Each row was made from one path, in order. Every step used is in the known rows, and no mark comes twice. Write each row's path.
Known rows:
s-m-d: [-3.06 -0.33  2.75 -0.58 -0.84 -1.24 -0.89  2.05 -1.13 -2.46 -1.69  1.89
 -4.39 -3.93 -0.01  3.74 -0.07 -0.31 -1.57 -1.01  0.01  1.29]
v-t-s-m-d-k: [-3.44  1.56 -1.02 -2.03 -2.73  0.14 -1.60  4.81 -2.06 -4.71 -1.95  2.93
 -2.65 -0.76  0.20 -0.61  0.09 -2.76 -1.46  1.68 -2.43 -0.75]
n-d-t-s-m: [ 1.56  2.03  2.08  0.27 -0.58 -1.22 -1.58  1.49 -1.24 -4.66 -1.15  5.00
 -0.27  0.22 -2.33 -0.41 -2.22 -4.23 -0.78  1.73 -3.99  0.98]
d-n-v-t-s-m: [-1.27 -0.11  0.86 -2.76 -3.66 -3.56 -1.03  3.32 -2.64 -4.88 -2.86  4.02
 -4.65  0.03 -2.16 -2.71  1.18 -3.08 -3.88  1.80 -1.60  0.54]
v-t-s-k: [-3.01  1.78 -2.20 -2.97 -1.64  1.23 -1.79  4.51 -2.48 -3.14 -2.25  1.14
 -1.52 -0.48  0.96 -1.42 -1.13 -3.16 -1.11  2.35 -3.27 -0.07]
c-d: [ 0.51  3.35  0.37  0.03  0.89  1.67 -2.07  2.37 -2.18 -0.78 -0.13 -0.04
 -1.35 -1.57 -0.63  2.52 -0.70 -1.78 -1.33 -1.69 -0.63 -1.20]
m-d-t-s-k: [-0.05  2.23  2.61 -0.27  0.31 -1.72 -3.51  2.31 -1.93 -2.15 -1.41  1.38
 -3.00 -2.85 -0.67  1.04 -2.63 -0.82 -2.82  0.43 -1.81  0.51]
t-s-m-d: [-4.58 -1.01  2.47 -1.91 -2.81  1.14 -2.21  4.11 -0.76 -4.16 -2.67  2.02
 -6.66 -2.10  1.54  2.34 -0.41  0.40 -0.34  0.97 -0.16  0.61]
s-t-d: [ 0.28  1.44  2.02  1.42 -1.73 -1.97 -2.26  2.83 -1.76 -1.88  0.50 -0.24
 -1.15 -0.34  1.47  3.07 -0.40 -2.72 -0.78 -0.27 -1.80  2.24]
m-s: [ 1.37 -2.20  2.49  2.10 -2.03 -1.07 -1.84  1.79 -1.55 -3.39 -1.63  0.65
 -2.03 -2.92  0.15  2.25  1.39  1.96  0.05  1.36  0.54 -0.73]
m-d-n-v-t: [ 0.17  1.08  1.70 -1.99 -2.14 -4.67 -2.40  1.65 -1.64 -3.10 -2.72  2.27
 -5.03 -1.36 -2.25 -0.98 -0.48 -1.32 -3.80  1.78 -0.36 -1.03]
d-n-v-t: [ 0.31  0.53  0.02 -2.45 -2.49 -4.42 -1.03  1.90 -2.80 -3.37 -2.40  3.07
 -2.86  0.25 -2.54 -3.30  0.86 -3.40 -3.93  1.97 -1.58  0.17]
d-n: [ 0.95 -0.46  0.25 -0.14 -2.02 -3.73 -1.99  0.18 -1.61 -2.55 -1.24  0.61
 -2.45 -2.02 -0.75 -1.77 -1.37 -2.44 -3.19  1.57 -0.39  0.41]
m-d: [-0.69  1.05  1.45 -0.86 -0.17 -1.81 -2.70  0.48 -0.92 -0.76 -1.68 -0.07
 -3.01 -2.55 -0.07  1.99 -1.43  0.15 -1.24  0.86  0.36 -0.78]
c-v-t-s-m-d: [-4.73  0.58  1.41 -3.38 -2.64  1.61 -1.50  5.96 -2.30 -5.13 -0.85  1.87
 -5.37 -0.80 -0.29 -0.01 -0.22 -0.08 -0.56 -2.43 -1.96 -1.38]
t-s: [-2.92 -0.51  0.35 -2.08 -1.91  1.76 -2.67  2.91 -1.35 -2.43 -2.26  0.53
 -3.26 -0.33  1.85  0.34 -0.71 -0.28  0.43  2.16 -0.48  0.06]
c-v-t-d: [-2.55  2.54  0.15 -3.05 -2.55  0.03 -2.31  4.69 -2.10 -4.19  0.13  0.29
 -1.96 -0.11 -0.47 -1.68 -1.08 -1.34 -1.25 -2.86 -2.34 -1.53]
c-v-t: [-2.90  1.21 -0.24 -2.66 -0.93  0.97 -0.94  4.13 -2.83 -3.05 -0.12  0.73
 -1.61 -0.36 -0.73 -0.85 -0.03 -1.08 -0.48 -2.55 -2.21 -1.27]
v-t-s: [-3.29  1.15 -2.72 -3.23 -1.88  0.24 -1.44  4.06 -1.69 -3.57 -2.13  1.60
 -0.88  0.65  0.70 -1.80 -0.42 -2.48 -1.00  2.96 -2.46 -1.16]
v-t: [-1.69  1.79 -3.23 -2.24 -0.25 -1.25 -0.52  2.29 -1.98 -1.84 -1.27  0.95
  1.66 -0.16 -0.20 -1.38 -0.19 -3.19 -1.64  1.80 -2.51 -0.81]

Which path is each row?
[-4.21  0.46  1.65 -3.09 -3.35  0.42 -1.76  5.91 -2.23 -5.86 -0.99  2.25
 -6.41 -0.97 -0.72 -0.95 -0.53 -0.44 -1.44 -1.98 -1.98 -1.38]
c-v-t-s-m-d-n
[-0.41  0.26  0.26 -2.75 -3.42 -3.76 -1.38  2.77 -2.70 -4.20 -2.89  3.38
 -3.96  0.64 -2.06 -3.51  0.83 -3.01 -3.62  2.41 -1.61 -0.09]
d-n-v-t-s
[-2.70  1.30 -0.42 -4.51 -1.50 -0.49 -0.75  3.99 -3.29 -2.56 -3.56  3.56
 -1.87  2.42 -1.40 -1.69  2.82 -2.22 -1.11  1.95 -2.32 -0.13]
n-v-t-s
[-0.33  1.91  2.30 -0.43  0.11 -2.38 -3.25  2.06 -1.37 -2.49 -1.32  1.58
 -2.49 -2.08 -0.81  0.78 -2.14 -0.29 -2.71  0.86 -1.24 -0.26]
m-d-t-s
[-4.64 -1.25  1.59 -1.93 -2.55  1.97 -1.62  4.07 -1.28 -3.77 -2.38  1.89
 -5.01 -1.59  1.76  1.83  0.12 -0.29  0.08  0.96 -0.59  1.13]
t-s-m
[-2.08  0.56  3.09  0.41  0.05 -2.44 -0.77  2.29 -1.55 -2.78 -0.90  2.81
 -2.72 -3.94 -1.05  2.98 -0.46 -1.01 -2.98 -1.62 -1.07  1.85]
s-m-d-t
[ 1.14  2.57  1.07 -1.04 -4.40 -4.57 -4.27  1.34 -0.24 -4.19 -0.64 -0.63
 -2.23 -1.37  0.37 -2.50 -2.97 -2.67 -3.92  0.66 -0.63 -0.14]
t-d-n
[ 3.04 -0.70  4.48  4.67 -3.64 -1.90 -2.95  3.40 -2.20 -4.51 -0.02  1.05
 -2.58 -2.31  0.65  3.46  1.61  0.16 -0.08  0.21 -0.47  0.50]
m-s-t-d-k
[-4.44  0.54 -1.91 -3.02 -2.38  0.27 -0.66  4.88 -1.65 -4.50 -2.13  2.53
 -2.04 -0.24  0.64 -0.73  0.16 -2.51 -1.29  2.01 -2.47 -0.34]
v-t-s-m
[-1.28  3.11 -0.31 -4.20 -1.95 -2.44 -1.31  3.20 -2.90 -2.59 -2.61  2.68
 -0.36  2.12 -1.87 -2.07  2.04 -3.10 -2.39  0.98 -2.33 -0.23]
n-v-t-d
[-2.52  0.33  0.95 -1.91 -1.61  3.19 -3.19  3.56 -2.28 -1.80 -2.66  0.03
 -4.36 -1.92  2.20  0.85 -1.65 -1.28  0.41  1.30 -1.66  1.73]
t-s-k
[-3.94 -1.09  3.31 -2.57 -3.79 -0.09 -2.20  4.50 -1.25 -4.93 -3.35  3.30
 -7.99 -1.55  0.37  1.16  0.27  0.00 -1.47  1.29 -0.16  0.72]
t-s-m-d-n-v
[-3.93 -1.23  2.75 -1.81 -3.54  0.06 -2.41  4.06 -0.72 -4.90 -2.69  2.39
 -7.51 -2.39  0.98  1.46 -0.83  0.05 -1.32  1.26 -0.08  0.58]
t-s-m-d-n
[ 2.37  2.29  1.47  0.19 -0.33 -1.29 -2.01  0.99 -1.28 -4.18 -1.09  4.34
  0.60  0.84 -2.24 -1.06 -2.45 -4.29 -0.47  2.36 -3.92  0.42]
n-d-t-s
[-4.77  0.51  0.79 -3.28 -2.35  2.01 -1.15  5.88 -2.51 -4.80 -0.80  1.83
 -4.15 -0.44 -0.09 -0.57  0.11 -0.60 -0.28 -2.44 -2.31 -0.93]
c-v-t-s-m
[ 1.27  3.41  0.58 -1.15 -1.30 -1.20 -1.78  3.53 -2.84 -3.10 -0.98  2.35
 -3.51 -0.39 -2.75 -0.36  0.32 -3.25 -3.79 -0.75 -1.45 -1.32]
c-d-n-v-t
[ 1.02  2.73  1.75 -2.06 -4.67 -4.77 -3.77  1.71 -1.05 -4.20 -1.42  0.71
 -2.87 -0.18 -0.66 -2.89 -1.45 -2.76 -4.07  0.54 -0.79  0.14]
t-d-n-v
[-0.54  0.74  1.96 -2.50 -2.88 -4.07 -2.90  2.47 -1.42 -3.93 -3.03  2.59
 -6.40 -1.00 -1.66 -1.04 -0.57 -0.89 -3.35  2.26 -0.36 -1.15]
m-d-n-v-t-s
[-0.31  1.58  0.89 -0.12  0.70 -1.10 -2.23  2.59 -2.51 -2.54 -0.50  2.07
  0.98 -0.73 -0.49 -0.85 -1.42 -2.07 -2.63  0.68 -2.73  1.18]
d-t-s
[ 2.06 -1.44  4.18  3.67 -3.56 -2.29 -2.45  3.53 -1.48 -4.63 -0.46  0.84
 -2.98 -2.16  0.89  3.84  1.21  1.08 -0.24  0.80 -0.38  0.48]
m-s-t-d
[-2.65 -0.06  2.63 -1.47 -2.31 -3.39 -0.59  2.95 -1.62 -4.13 -2.39  3.68
 -5.69 -2.99 -1.64  1.39  0.61 -1.51 -3.51 -0.33 -0.75  0.96]
s-m-d-n-v-t
[ 2.59 -1.64  4.85  3.11 -4.44 -3.59 -2.44  3.93 -1.99 -5.40 -1.15  2.02
 -4.46 -1.53 -0.31  2.76  1.96  0.62 -1.30  0.99 -0.44  0.57]
m-s-t-d-n-v
[ 2.56  2.65  1.84  0.32 -0.19 -0.60 -2.36  1.22 -1.79 -3.81 -1.34  4.17
  0.15  0.07 -2.15 -0.81 -3.06 -4.61 -0.58  1.97 -4.46  1.23]
n-d-t-s-k
[ 1.66  2.47  2.41  2.86 -1.97 -1.38 -3.02  2.63 -2.80 -1.72  1.11  0.20
 -0.42 -0.58  1.20  2.82 -0.13 -3.94 -0.69 -0.95 -1.96  2.24]
s-t-d-k
